Every row comes from one small tree of marks. The marks that hang from a mark follow it in brackets, in alphabetical order. Every link used is in the known rows. Which tree was each row made from?
Known rows:
tunu(givo(zukil(divem)) kebu): [-0.56 -0.62 -1.03 -0.76 -0.10 -0.05  1.05  0.00  0.31  1.68 -0.81  0.53
 -0.78 -0.34 -1.53  1.09  0.35  0.05 -0.59 -0.10  0.49  1.01]
kebu(tunu(givo(zukil))): [-0.05 -1.06  1.00 -0.60  0.16  1.48  0.25 -2.72 -0.45  2.00 -0.34  0.22
 -1.94 -0.81 -2.73  0.45 -1.39  0.73 -0.38 -1.50 -0.09 -1.34]
geba(neguni(tunu(givo(zukil) kebu(lefedis)))): [-1.42 -0.29 -2.32 -0.80 -1.48 -1.48  0.75  1.49 -0.28  1.17 -0.78 -0.28
 -1.72 -2.68 -2.81 -0.10  4.25  2.24 -0.18  0.16  0.28  0.95]
geba(neguni(tunu(givo) zukil)): [ 0.17  1.21 -1.14  0.74 -0.12  0.54 -1.70  0.70 -2.15 -1.10  3.04  1.30
 -3.66 -0.75 -2.55 -1.21  3.79  0.98 -0.33  0.67  0.30  0.37]
riveg(givo(tunu(kebu neguni(zukil)))): [-0.12 -0.79 -0.41  0.10 -0.56  2.12 -2.03  2.48 -1.60 -0.92  3.18  0.51
  2.94  1.24  1.87 -0.72 -0.82 -0.99 -1.05 -0.48 -0.23 -1.10]
kebu(lefedis tunu(givo neguni)): [ 1.15 -0.84  2.76 -0.52  0.11  0.54 -1.61 -3.33 -0.33  1.07  0.30 -0.86
 -4.08 -0.04 -0.34  0.89 -2.51  2.18 -1.33 -1.21 -1.92 -2.00]
zukil(givo): [-1.00  0.24  0.91  1.24  0.03  2.54  0.68 -1.06 -2.24 -0.40  0.27  0.20
  2.88  0.40 -0.73 -0.54 -2.01 -0.87 -0.03 -0.16 -0.05 -0.29]
riveg(givo(tunu(kebu))): [-1.29 -1.04 -1.06 -0.22 -1.87  4.66  1.22  1.36 -0.30 -0.67  0.72  0.48
  2.36  0.81  0.02 -0.09 -2.06 -0.73  0.64 -0.99 -0.19 -0.73]
lefedis(kebu(tunu(givo(zukil(divem neguni))))): [ 0.52  0.43  1.61 -0.64  1.26 -2.92  0.68 -3.73  3.28  1.71 -1.74 -0.40
 -5.41 -0.77 -3.08  1.01  0.83  1.09  0.37  0.24 -0.12 -0.79]
tunu(givo(zukil(neguni)) kebu): [-1.55 -1.54 -1.55  0.40 -0.29  0.14  2.20  0.05  1.50  1.72 -0.70  0.42
  1.40 -1.37 -2.59 -0.17  0.40 -0.23 -0.72 -0.06  0.58  0.04]
kebu(lefedis tunu(givo neguni(zukil(divem)))): [ 2.89  0.39  2.50 -0.57  1.11 -2.67 -3.19 -2.18 -0.40  0.60  1.73 -0.62
 -5.27  0.89  0.95  1.14 -0.11  1.48 -1.00 -0.16 -1.33 -1.03]
tunu(givo(zukil(divem neguni)) kebu): [-1.14 -0.45 -1.37 -0.04  0.50 -1.52  1.37  0.01  2.40  1.48 -1.39  0.78
 -0.68 -0.94 -2.01  0.56  0.75 -0.16 -0.51  0.52  0.66  0.49]
tunu(givo(zukil) kebu(lefedis) neguni): [-0.52 -1.51  0.12 -0.64 -0.47 -1.38 -0.20  0.62 -0.59  2.33 -0.34 -0.61
  0.15 -1.20 -0.63  0.95 -0.13  1.02 -2.17 -0.33 -0.52  0.23]
divem(zukil): [ 0.30 -0.65  0.66  0.11  0.50  2.86  1.42 -1.96  0.15 -0.43 -0.75  0.06
 -2.05  0.56 -0.96  0.67 -1.61 -1.35 -0.74  0.33 -0.17  1.66]
riveg(givo): [-1.90 -0.12  0.98  0.56 -0.81  3.05  0.84  0.12 -1.39 -0.42  0.92  1.15
 -0.51  0.37 -2.90  1.05 -2.36 -0.91 -0.42 -0.40 -0.46  0.84]
kebu(lefedis tunu(neguni(zukil(givo)))): [ 1.82 -0.19  2.42  0.41  0.83 -1.59 -2.36 -1.91 -2.40  0.39  1.70 -1.43
  2.04  0.53  2.01 -0.42 -0.96  0.69 -0.53 -0.41 -1.11 -1.74]
divem(zukil(givo(tunu))): [ 1.31  0.69  0.26  0.60  0.37  3.08  0.59 -0.09  0.26 -1.26 -1.24  0.05
  1.61  1.25  1.00 -1.61 -1.72 -1.71  0.41  0.37  0.16 -1.77]
givo(tunu(kebu neguni) zukil): [-0.71 -1.46 -0.46 -0.46  0.24  1.68 -1.33  0.61 -1.13  0.35 -0.25  0.32
  3.21 -1.04  2.08 -0.42 -1.38 -0.70 -1.42 -1.34  0.69 -0.70]
divem(zukil(givo(tunu) neguni)): [ 0.78  0.93  0.15  1.36  0.91  1.61  0.93 -0.10  2.34 -1.52 -1.62  0.35
  1.68  0.39  0.34 -2.30 -1.37 -1.88  0.43  1.10  0.17 -2.35]
tunu(givo kebu(lefedis) neguni(zukil(divem))): [ 1.85 -0.19  0.32 -0.52  0.15 -2.33 -1.54  0.53 -0.70  0.71  1.93 -0.58
 -2.00  1.12  1.82  1.04  1.27  0.68 -1.55  0.75 -0.78  0.75]
neguni(zukil(divem givo(tunu(kebu)))): [ 1.59  0.75 -1.41  0.14 -0.07  1.01 -0.44  1.27 -1.26 -1.04  1.38 -0.04
  4.53  1.90  3.61 -1.45  0.72 -1.50  1.39  0.28  0.82 -0.90]
zukil(divem givo neguni(tunu(kebu(lefedis)))): [-1.19  0.92 -0.71  0.40 -0.40 -1.63  1.46  0.72  1.87 -0.78 -1.94 -0.90
  1.07  0.07  0.31  0.06  0.59  1.42  1.67  1.04 -0.45  0.82]
zukil(divem): [-0.34  0.50  0.99  0.34  0.61  1.63  0.15 -2.10 -0.99 -0.75 -0.30  0.72
 -2.39  0.49 -0.37  1.36 -1.53 -0.86 -0.02 -0.34  0.14  1.76]
riveg(givo(zukil(divem neguni(tunu)))): [-3.08  1.69  0.57  0.49  0.83 -1.93 -0.25  2.39  1.87 -0.54 -1.43  2.17
 -3.06 -1.00 -4.44  0.75  0.02  0.21  0.24  0.68  0.48  1.60]
geba(neguni(tunu(kebu(lefedis)) zukil)): [-0.19 -0.45 -2.39 -0.24 -1.30 -0.77  0.24  0.75 -1.76 -0.71  1.90 -1.01
  0.05 -1.08  0.26 -0.11  4.76  1.02  0.63  0.41  0.38  2.54]
zukil(divem givo(tunu(kebu(lefedis))) neguni): [ 0.54  0.77 -0.90  0.38 -0.35 -1.11  1.25  0.58  2.14 -0.91 -1.84 -0.73
  3.16  0.29  2.55 -0.85 -0.09 -0.40  1.89  0.45  0.19 -1.52]

Which tree is each row?
[ 0.09  1.09  1.45 -0.06  1.91 -0.59 -3.17  0.39 -0.84 -0.66 -0.99  1.58
 -1.26 -0.75  1.53  0.21 -1.48 -1.16 -1.48 -0.74  0.87 -0.59]
givo(tunu(neguni) zukil(divem))
[-0.16  1.12  0.14  0.30  1.41 -1.19 -0.24  0.32  1.56 -0.58 -1.69  1.54
 -0.72 -1.19 -0.24 -0.36 -0.26 -2.05  0.43 -0.44  1.53 -0.44]
givo(tunu zukil(divem neguni))
[ 2.09  0.22  2.87 -0.67  1.82 -1.64 -2.83 -4.48 -0.88 -0.02  1.72 -1.27
 -4.05  1.40  1.70  1.38  0.15  0.55 -0.70  0.04 -0.68  0.58]
lefedis(kebu(tunu(neguni(zukil(divem)))))
[-0.52 -0.76 -0.62 -0.61 -2.57  2.48  1.91  1.87 -0.01 -0.13  0.28 -0.41
  1.63  0.52  0.42  0.56 -1.27 -0.37  1.09 -0.87 -0.41 -0.39]
riveg(givo(tunu(kebu(lefedis))))
[-1.57  0.13 -0.98 -0.72 -0.05 -3.23  1.55  0.94  2.27  0.54 -2.51 -0.40
 -1.22 -1.53 -0.98  1.06  1.71  1.02  0.96  0.37  0.52  2.55]
givo(zukil(divem neguni(tunu(kebu(lefedis)))))
[-0.36 -0.54 -0.89 -0.49 -0.16 -3.64  1.94  0.54  2.83  1.99 -1.91 -0.20
 -1.26 -1.32 -1.77  1.00  1.59  0.25 -0.11  0.71  0.27  0.90]
tunu(givo(zukil(divem neguni)) kebu(lefedis))
[-0.64 -0.40 -1.58 -0.29  0.59 -0.65  0.78  0.50  2.29 -0.02 -1.83  0.67
  1.70 -1.12  0.89 -0.39  0.28 -1.34  0.68 -0.44  1.49 -0.11]
givo(tunu(kebu) zukil(divem neguni))
[-1.82 -1.18 -1.30 -0.68 -1.52  2.37  1.25  2.62 -0.37  0.54 -0.12  0.74
  3.43 -0.39 -0.90 -0.18 -0.97 -1.22  0.14 -1.08  0.81 -0.47]
riveg(givo(tunu(kebu) zukil))
[ 0.63  1.04 -0.72 -0.24 -0.82 -1.80  0.39  1.76 -1.16 -0.47  0.83 -1.24
  1.83  1.39  1.84  0.02  2.23  0.87  1.60  1.03 -0.12  1.80]
neguni(tunu(kebu(lefedis)) zukil(divem givo))
[-0.18  0.14  0.42  1.51  1.22  0.62  1.60 -1.21  1.81 -0.83 -1.71  0.06
  1.33  0.13 -1.35 -1.12 -1.20 -1.36 -0.44  1.60 -0.14 -0.34]
divem(zukil(givo neguni))
[ 0.54 -1.15 -0.89 -0.75 -1.95  2.66  1.84 -0.26 -0.38 -0.12 -0.23 -1.22
  2.01  0.13  2.47  0.11 -0.80 -0.54  1.21 -1.36  0.12 -0.03]
givo(tunu(kebu(lefedis)))
[-1.79 -0.24 -0.80  0.56 -1.31 -0.05  2.30  0.68  1.15 -0.39 -1.20 -1.31
  3.06 -0.36 -0.11 -0.76  0.22  1.37  1.44  0.56 -0.59  0.36]
zukil(givo neguni(tunu(kebu(lefedis))))
[-1.76 -0.98 -1.43 -0.78 -1.20  2.00  1.28  1.00 -0.40  1.28 -0.36  0.40
 -0.49 -0.64 -2.43 -0.08  0.50  1.49 -0.12 -0.59  0.27  0.92]
neguni(tunu(givo(zukil) kebu))
[ 0.99 -0.30 -1.61  0.54 -0.79  2.61  0.32  1.22 -2.15 -0.79  2.14 -0.35
  6.78  1.39  3.15 -2.15  0.30 -1.66  1.01 -0.21  0.79 -1.40]
neguni(zukil(givo(tunu(kebu))))
[-1.43  1.32  0.57  0.76  0.87  0.25 -0.02 -0.97  1.45 -1.76 -1.01  1.17
 -4.05 -0.24 -1.44  0.43 -0.75  0.43  0.79  0.31  0.22  1.71]
zukil(divem neguni(tunu))
[ 2.21  0.78  2.72 -0.09  1.50 -3.17 -3.08 -1.87 -1.54 -0.10  0.90 -1.17
 -0.10  1.10  2.54  0.31 -0.47  0.83 -0.37  0.14 -0.90 -1.17]
kebu(lefedis tunu(neguni(zukil(divem givo))))
[ 1.33  0.66 -0.84 -0.87 -1.20 -1.14  0.33  1.43 -0.14  0.24  1.45 -0.60
 -3.35  1.30  0.33  0.76  2.68  1.60  1.13  0.70 -0.43  1.72]
neguni(tunu(givo kebu(lefedis)) zukil(divem))
[-0.32  0.35 -2.39  0.22 -1.15 -1.59 -0.08  1.69 -2.17 -0.82  1.56 -1.27
  3.31 -0.71  0.41 -1.28  4.70  1.22  0.87  1.10  0.29  1.02]
geba(neguni(tunu(kebu(lefedis)) zukil(givo)))
[ 0.96  1.65  1.58  0.38  1.14 -0.15 -4.00  2.44 -1.29 -1.85  2.70  1.83
 -1.55  1.60  1.36 -0.09 -1.04 -1.39 -1.13  0.14 -0.07 -0.85]
riveg(givo(tunu(neguni(zukil(divem)))))
[ 1.13  0.28  0.46  0.20  0.49 -2.89 -1.57  0.89 -1.70  0.11  1.02 -1.21
  3.02  1.16  3.42  0.31  0.96 -0.14 -0.77  1.08 -0.49  0.61]
tunu(kebu(lefedis) neguni(zukil(divem givo)))
[ 1.21 -0.91  1.74 -0.57 -0.95  1.56  0.91 -3.35 -0.11  1.41  0.12 -0.96
 -3.70  0.17 -1.30  0.96 -1.55  1.63  0.44 -1.26 -1.40 -1.33]
kebu(lefedis tunu(givo))
[ 2.34  0.25  2.16 -0.16  1.75 -0.47 -3.62 -2.67 -0.84  0.09  2.19  0.35
 -4.68  1.14  0.59  0.56 -0.79  1.07 -1.41 -0.38 -1.00 -1.42]
kebu(tunu(givo neguni(zukil(divem))))
[ 0.91 -0.69 -0.38  0.17  0.41  2.93 -0.80  0.13  0.43 -1.11 -1.08 -0.72
  3.71  1.20  3.12 -1.68 -1.97 -0.49 -1.14  0.42 -0.50 -2.12]
divem(zukil(givo(tunu(kebu neguni))))
[ 1.52  1.00  1.66  0.60  1.73 -0.95 -3.33 -0.14 -1.68 -0.43  2.60  1.23
 -3.80  1.10  0.30  0.44 -0.10 -0.25 -2.19  0.63 -0.50  0.09]
tunu(givo neguni(zukil(divem)))
[-0.63  0.29  0.16  0.60  0.85  1.52  1.17 -1.07  2.51 -1.45 -1.53  0.39
 -3.60 -0.24 -2.13 -0.37 -0.65 -0.06  0.05  0.90 -0.17  1.65]
divem(zukil(neguni(tunu)))
[-2.30 -0.12 -1.41 -0.36  0.54 -1.19  1.12  0.38  1.87  0.01 -2.03  0.50
 -0.61 -1.25 -1.30  0.54  0.97  0.57  0.65  0.20  1.05  2.26]
givo(zukil(divem neguni(tunu(kebu))))
[ 0.48 -1.17  0.18 -0.46 -0.90  1.82 -0.62 -0.22 -0.70 -0.29  0.01 -0.88
  1.57 -0.03  3.48  0.10 -1.77  0.16 -0.49 -1.30 -0.54 -0.60]
givo(tunu(kebu(lefedis) neguni))
[-1.88  0.41  0.03  0.78  0.12  0.15  0.38  2.52  1.31 -0.24 -0.35  1.97
  1.22 -1.38 -2.68 -0.66 -1.16 -1.93  0.09 -0.41  0.93 -1.30]
riveg(givo(tunu zukil(neguni)))
[-0.34 -1.14 -1.51 -0.35 -0.84 -0.98  2.22  0.94  1.75  0.86 -1.67 -0.53
  3.14 -1.86  0.82 -0.32  0.51 -1.09  0.87 -0.74  1.03 -0.23]
givo(tunu(kebu(lefedis)) zukil(neguni))
[ 0.82  1.54  0.74  1.01  1.00 -0.49 -0.78  0.13 -2.34 -0.84  1.49  0.55
  1.79  1.44  0.84 -0.34  0.31 -1.61  0.19  1.04  0.48  0.61]
neguni(zukil(divem givo))
[ 0.01 -0.01 -0.92 -0.06 -1.46 -0.06  1.05  1.73 -2.07 -0.16  1.41 -1.43
  3.98  0.97  1.40 -0.61  1.77  0.77  1.46  0.63 -0.25  1.21]
neguni(tunu(kebu(lefedis)) zukil(givo))
[ 0.36 -0.82  1.14 -0.37  0.10 -2.16  1.06 -2.15  2.07  2.22 -1.32 -0.46
 -2.48 -1.91 -2.92  0.44 -0.14  1.08  0.11 -0.81 -0.31 -1.41]
kebu(lefedis tunu(givo(zukil(neguni))))
